(in the rows, 100 means zero)
Known rows, with every step that occurs:
d/r/j/z: |  98 | 107 | 119 |  68 | 119 |  83 |  97 | 116 |  81 | 105 |  76 |  79 | 110 | 105 |  82 | 105 | 127 | 119 | 106 |  94 |  77 |  79 |  96 |  78 |  74 | 127 |
x/a/q: |  76 |  93 |  95 |  85 |  76 | 100 |  77 |  83 | 106 |  99 | 132 |  98 |  89 | 102 | 107 | 124 |  92 |  92 |  95 |  75 | 104 |  87 |  91 | 105 | 126 | 106 |
g/x: |  94 |  92 | 121 |  72 |  72 | 110 |  99 |  96 | 104 | 116 | 103 |  99 | 118 |  99 |  96 |  92 | 124 |  85 |  69 | 110 |  91 | 117 |  83 | 105 | 108 |  89 |
r/d/j: | 107 | 103 |  91 |  92 | 143 | 106 | 147 | 121 |  88 | 110 | 104 |  89 | 107 | 107 |  93 |  83 | 108 | 101 | 116 | 100 | 100 | 102 | 117 |  96 |  90 | 118 |
r/j/x/a/q/g: |  93 | 101 |  87 |  56 |  45 | 114 |  69 |  64 | 104 | 119 | 119 | 108 | 102 | 100 | 100 | 112 | 125 |  88 |  84 |  89 | 103 | 110 |  86 | 105 | 113 | 150 |
x/j/d/r: | 100 |  96 | 105 | 121 | 110 |  76 |  46 | 116 |  86 | 108 |  86 |  96 |  88 |  97 | 106 |  82 |  96 | 111 | 118 | 103 | 105 |  86 | 118 | 111 |  71 | 116 |
j/x/a/q: |  78 |  96 |  85 |  91 |  67 | 106 |  86 |  81 | 107 |  96 | 128 |  94 |  90 | 104 | 105 | 124 | 105 |  77 |  90 |  72 | 104 |  85 |  89 | 104 | 137 | 114 |
g/q/a/x/j/d: |  93 |  93 | 138 | 102 |  61 |  85 |  83 | 116 |  82 |  73 |  95 | 101 | 112 |  88 |  99 | 105 |  95 |  93 |  87 | 102 | 134 |  84 | 121 | 124 | 117 | 113 |
g/q/r/j: |  95 | 101 |  95 |  54 |  99 |  85 | 153 | 115 |  86 |  79 | 116 |  95 | 102 |  95 |  92 |  81 | 137 | 124 | 117 | 105 |  89 | 100 |  94 |  99 |  88 | 128 |
a/x/j/d/r: |  96 |  98 | 108 | 112 |  99 |  77 |  42 | 113 |  93 | 105 |  80 |  98 |  93 |  99 | 108 |  90 |  99 | 104 | 117 | 106 | 105 |  92 | 107 | 116 |  73 | 115 |
r/d/j/x: | 108 | 107 |  74 | 106 | 111 | 116 | 150 | 109 |  94 | 101 |  92 |  86 | 108 | 109 |  89 |  87 | 132 |  71 | 102 |  93 | 100 |  98 | 106 |  95 | 112 | 128 |
j/d/r: |  99 |  92 |  95 | 117 | 109 |  77 |  44 | 109 |  96 | 118 |  97 |  99 |  79 |  99 | 113 |  89 | 102 | 117 | 121 | 104 | 109 |  88 | 111 | 110 |  70 | 120 |
a/q/g/x/j: |  95 | 102 | 133 |  71 |  61 | 110 |  81 |  98 |  87 | 104 |  87 | 102 | 126 |  97 |  86 |  84 |  99 |  80 |  64 | 102 |  88 | 115 |  97 | 113 |  96 | 100 |
q/r/d/j/z: |  97 | 108 | 120 |  79 | 148 |  91 | 135 | 130 |  84 | 102 |  82 |  82 | 102 | 103 |  83 |  94 | 105 | 112 | 111 |  98 |  83 |  79 | 130 |  77 |  71 | 125 |
g/q/a/x/j: |  87 |  99 | 134 |  81 |  77 | 101 |  89 |  98 |  85 |  74 |  82 | 108 | 127 | 102 |  91 | 111 |  91 |  79 |  90 | 107 | 112 |  99 |  79 | 125 | 131 |  91 |
x/j/r: |  98 |  97 | 129 | 120 | 107 |  87 |  54 | 113 |  84 |  75 |  74 |  95 |  80 | 104 |  88 |  76 |  84 | 105 |  94 | 103 |  94 | 114 | 137 | 103 |  81 | 100 |
d/j/x: | 107 | 107 |  82 | 100 |  94 | 115 | 140 | 106 |  96 |  91 |  81 |  94 | 103 | 106 |  90 |  93 | 137 |  70 |  88 |  91 |  93 |  95 | 100 |  88 | 110 | 129 |
a/q: |  81 |  97 |  99 |  86 |  83 | 100 |  80 |  98 | 107 | 106 | 125 | 102 |  88 | 109 | 106 | 119 |  74 | 103 |  90 |  80 | 100 |  96 |  85 | 110 |  86 | 105 |
a/x/j/r/d: |  96 |  98 | 104 | 119 | 128 |  93 |  82 | 110 |  91 | 102 | 100 |  81 | 103 | 111 |  91 |  78 |  81 |  99 | 123 | 111 | 111 | 123 | 126 | 119 |  91 |  98 |
z/j/x/a/q: |  80 |  98 |  85 |  85 |  69 | 106 |  89 |  87 |  98 |  90 | 125 |  91 | 100 | 102 |  99 | 124 | 110 |  79 |  85 |  67 | 103 |  79 |  83 | 101 | 137 | 129 |
g/x/j/d/r: |  98 |  94 | 113 | 111 | 101 |  80 |  47 | 115 |  88 | 113 |  87 |  96 |  93 |  97 | 106 |  79 | 104 | 106 | 108 | 106 | 102 |  91 | 112 | 113 |  74 | 112 |
z/j/x: | 108 | 109 |  80 |  98 |  85 | 111 | 123 | 107 |  86 |  82 |  83 |  88 | 123 | 101 |  82 | 101 | 137 |  73 |  82 |  87 |  98 |  85 |  83 |  90 | 119 | 145 |
x/a/q/r/j: |  87 | 105 |  89 |  59 |  99 |  91 | 153 | 110 |  91 |  73 | 126 |  88 | 106 |  96 |  96 |  93 | 136 | 113 | 113 |  95 |  90 | 101 | 102 | 100 |  86 | 129 |
g/q/a/x: |  78 |  87 | 120 |  60 |  63 | 103 |  76 |  76 | 109 |  95 | 106 | 122 | 113 | 109 | 106 | 137 | 104 |  86 |  95 | 114 | 128 | 106 |  47 | 129 | 145 | 103 |
q/x: |  95 | 100 | 114 |  71 |  57 | 109 |  79 |  85 | 118 | 105 |  94 | 105 | 118 |  96 | 101 |  92 | 118 |  86 |  87 | 114 |  91 | 125 |  67 | 104 |  98 |  92 |
a/x/j: |  94 | 111 | 125 |  91 |  79 | 100 |  97 | 108 |  94 |  72 |  67 |  97 | 130 | 100 |  88 | 102 |  94 |  74 |  91 | 104 |  94 | 110 |  94 | 113 | 104 |  89 |
a/q/r/j: |  89 | 107 |  91 |  59 | 103 |  91 | 156 | 117 |  91 |  77 | 122 |  90 | 106 |  99 |  96 |  91 | 127 | 118 | 112 |  97 |  88 | 105 |  99 | 102 |  65 | 128 |

Rows:
|  99 |  93 |  92 | 122 | 138 |  93 |  84 | 107 |  93 | 115 | 116 |  83 |  87 | 111 |  97 |  78 |  84 | 112 | 128 | 109 | 114 | 119 | 130 | 112 |  89 | 103 |
j/r/d
|  79 |  96 |  79 |  82 |  73 | 101 |  82 |  82 | 102 | 100 | 126 |  90 |  92 | 107 | 105 | 119 | 118 |  84 |  99 |  73 |  99 |  87 |  80 | 104 | 126 | 123 |
d/r/j/x/a/q
|  91 |  99 |  88 |  67 |  46 | 114 |  54 |  61 | 108 | 123 | 118 | 112 |  94 | 100 | 104 | 114 | 111 |  86 |  84 |  91 | 105 | 108 |  89 | 107 | 116 | 143 |
j/x/a/q/g
|  90 | 106 | 129 |  82 |  64 | 105 |  82 | 103 |  95 |  84 |  86 |  98 | 124 |  97 |  90 |  90 |  88 |  81 |  81 |  97 |  86 | 111 |  85 | 112 |  91 |  86 |
a/q/x/j
|  98 | 101 |  77 |  94 |  76 | 109 | 128 |  80 |  93 |  78 | 105 |  83 | 113 |  94 |  93 | 104 | 164 |  67 | 100 |  87 | 103 |  87 | 100 |  89 | 169 | 122 |
r/j/x/a
| 100 |  94 | 118 | 102 | 120 |  92 |  74 | 115 |  92 |  87 |  81 | 100 |  67 | 108 |  94 |  81 | 103 | 112 |  96 | 104 |  93 | 115 | 132 |  91 |  73 | 120 |
d/j/r
| 100 | 109 | 126 |  65 | 108 |  90 | 122 | 117 |  81 |  93 |  79 |  78 | 118 | 100 |  78 | 109 | 127 | 113 |  93 |  92 |  81 |  81 | 104 |  76 |  85 | 123 |
r/j/z
| 102 | 103 |  86 |  72 | 111 |  89 | 107 | 107 |  87 | 105 |  99 |  88 | 111 | 106 |  95 |  89 | 139 | 117 | 119 | 102 |  87 | 105 |  80 |  98 |  78 | 124 |
d/r/j
|  95 | 100 | 132 |  76 |  60 |  99 |  80 | 100 |  89 |  86 |  81 | 102 | 120 |  93 |  87 |  80 |  97 |  87 |  86 | 104 |  88 | 106 |  81 | 108 | 115 |  86 |
g/q/x/j
|  87 |  75 | 117 |  79 |  95 | 103 |  85 |  78 |  83 | 103 | 131 | 122 |  95 | 105 | 104 | 119 |  93 | 110 |  99 | 106 | 138 |  79 |  69 | 122 | 154 | 104 |
g/q/a
|  84 | 105 | 127 |  49 | 100 |  88 | 129 | 115 |  86 |  87 |  98 |  78 | 113 |  97 |  82 | 106 | 136 | 110 |  92 |  92 |  76 |  81 | 107 |  81 |  88 | 127 |
g/x/a/q/r/j/z
|  90 | 104 | 132 |  90 |  86 | 105 |  97 | 100 |  87 |  70 |  77 | 105 | 134 | 103 |  90 | 112 |  93 |  74 |  90 | 108 | 111 | 104 |  87 | 123 | 120 |  90 |
q/a/x/j
| 100 | 107 | 122 |  81 | 141 |  95 | 125 | 126 |  83 | 109 |  80 |  80 | 107 | 105 |  81 | 101 | 105 | 107 | 104 |  93 |  86 |  78 | 122 |  76 |  82 | 122 |
r/d/j/z
|  93 |  90 | 108 |  67 |  57 | 113 |  78 |  65 | 103 | 113 | 112 | 102 | 112 |  89 | 100 |  99 | 147 |  73 |  80 | 106 | 102 | 107 |  95 |  98 | 159 | 111 |
q/g/x/a
|  85 | 103 |  96 |  49 |  90 |  95 | 154 | 109 |  92 |  78 | 128 |  88 | 112 |  96 |  95 |  90 | 145 | 108 | 104 |  98 |  87 | 107 |  97 | 101 |  87 | 125 |
g/x/a/q/r/j
|  79 | 103 |  83 |  82 | 101 |  94 | 124 | 106 | 100 |  71 | 125 |  99 |  87 |  95 | 103 |  99 | 111 |  98 | 111 |  90 |  94 |  85 | 108 | 103 |  94 | 133 |
z/j/x/a/q/r
|  89 |  96 | 135 | 102 |  81 |  92 |  37 | 105 |  95 |  79 |  80 |  97 |  85 | 104 |  92 |  80 |  83 |  99 |  85 | 103 |  90 | 124 | 116 | 108 |  75 |  98 |
a/q/x/j/r
|  93 | 100 |  98 |  63 |  57 | 110 |  51 |  72 | 108 | 131 | 116 | 118 |  94 | 103 | 105 | 111 |  89 | 104 |  84 |  95 | 103 | 116 |  86 | 111 |  80 | 137 |
a/q/g
|  90 |  95 | 103 |  80 |  61 | 107 |  81 |  70 | 111 |  91 | 107 |  98 | 112 |  88 | 103 | 101 | 139 |  74 |  97 | 103 | 101 | 104 |  86 |  95 | 157 |  97 |
q/x/a
| 102 |  96 |  93 | 112 | 141 |  93 |  88 | 116 |  82 | 106 | 112 |  79 | 101 | 110 |  88 |  79 |  92 | 114 | 122 | 103 | 113 | 110 | 122 | 108 |  90 | 123 |
z/j/r/d
| 100 |  97 | 101 | 127 | 139 |  93 |  86 | 113 |  84 | 104 | 106 |  80 |  96 | 109 |  90 |  70 |  78 | 107 | 125 | 107 | 110 | 116 | 138 | 114 |  89 |  98 |
x/j/r/d
|  99 | 102 | 135 |  89 |  82 | 106 | 106 | 111 |  83 |  88 |  79 |  93 | 129 |  96 |  84 |  79 | 105 |  78 |  72 | 104 |  87 | 108 | 104 | 108 | 106 |  83 |
g/x/j
|  82 |  94 | 117 |  73 |  76 | 109 |  87 |  79 | 111 |  91 | 100 | 116 | 123 | 110 | 106 | 138 | 109 |  79 |  94 | 116 | 126 | 112 |  58 | 128 | 129 | 100 |
q/a/x
| 103 |  96 |  96 | 106 | 112 |  76 |  48 | 119 |  84 | 110 |  93 |  95 |  93 |  97 | 105 |  90 | 109 | 119 | 115 |  99 | 108 |  80 | 104 | 104 |  70 | 141 |
z/j/d/r
|  97 | 100 |  73 |  95 |  84 | 104 | 111 |  79 |  94 |  87 | 102 |  84 | 107 |  97 |  96 | 100 | 163 |  71 | 109 |  89 | 100 |  86 |  95 |  90 | 161 | 125 |
d/r/j/x/a
|  94 | 102 |  86 |  84 | 145 | 101 | 155 | 120 |  91 |  99 | 120 |  90 |  95 | 103 |  98 |  83 | 108 | 103 | 125 |  97 |  99 |  97 | 126 |  99 |  89 | 124 |
x/a/q/r/d/j
|  78 | 102 |  85 |  83 | 106 |  95 | 132 | 105 | 106 |  76 | 123 | 101 |  77 |  97 | 107 |  95 | 111 |  97 | 114 |  93 |  91 |  90 | 117 | 102 |  89 | 125 |
d/j/x/a/q/r
| 105 | 100 | 111 |  96 |  76 |  85 | 123 | 126 |  83 |  82 | 109 |  85 | 111 |  85 |  98 |  93 | 130 | 111 |  95 |  96 | 121 |  91 | 132 | 104 |  87 | 133 |
r/j/d
|  89 |  89 | 118 |  54 |  40 | 101 |  62 |  81 | 115 | 112 | 104 | 113 | 105 |  95 | 101 |  92 | 113 |  97 |  89 | 111 |  93 | 115 |  49 | 106 | 121 |  95 |
g/q/x
| 100 | 107 | 132 |  75 | 125 |  94 | 115 | 124 |  85 |  98 |  68 |  88 | 103 | 102 |  81 | 107 | 110 | 107 |  90 |  91 |  79 |  75 | 117 |  70 |  81 | 123 |
d/j/z
|  96 | 102 |  77 | 109 | 150 |  94 | 140 | 114 |  98 | 108 | 130 |  87 | 100 | 102 | 102 |  74 |  91 | 112 | 145 | 114 | 108 | 107 | 127 | 116 |  80 | 104 |
q/r/d
|  90 |  97 |  95 |  62 |  53 | 110 |  49 |  63 | 108 | 125 | 121 | 115 |  93 |  99 | 106 | 114 | 101 |  95 |  87 |  92 | 106 | 109 |  91 | 108 | 109 | 137 |
x/a/q/g
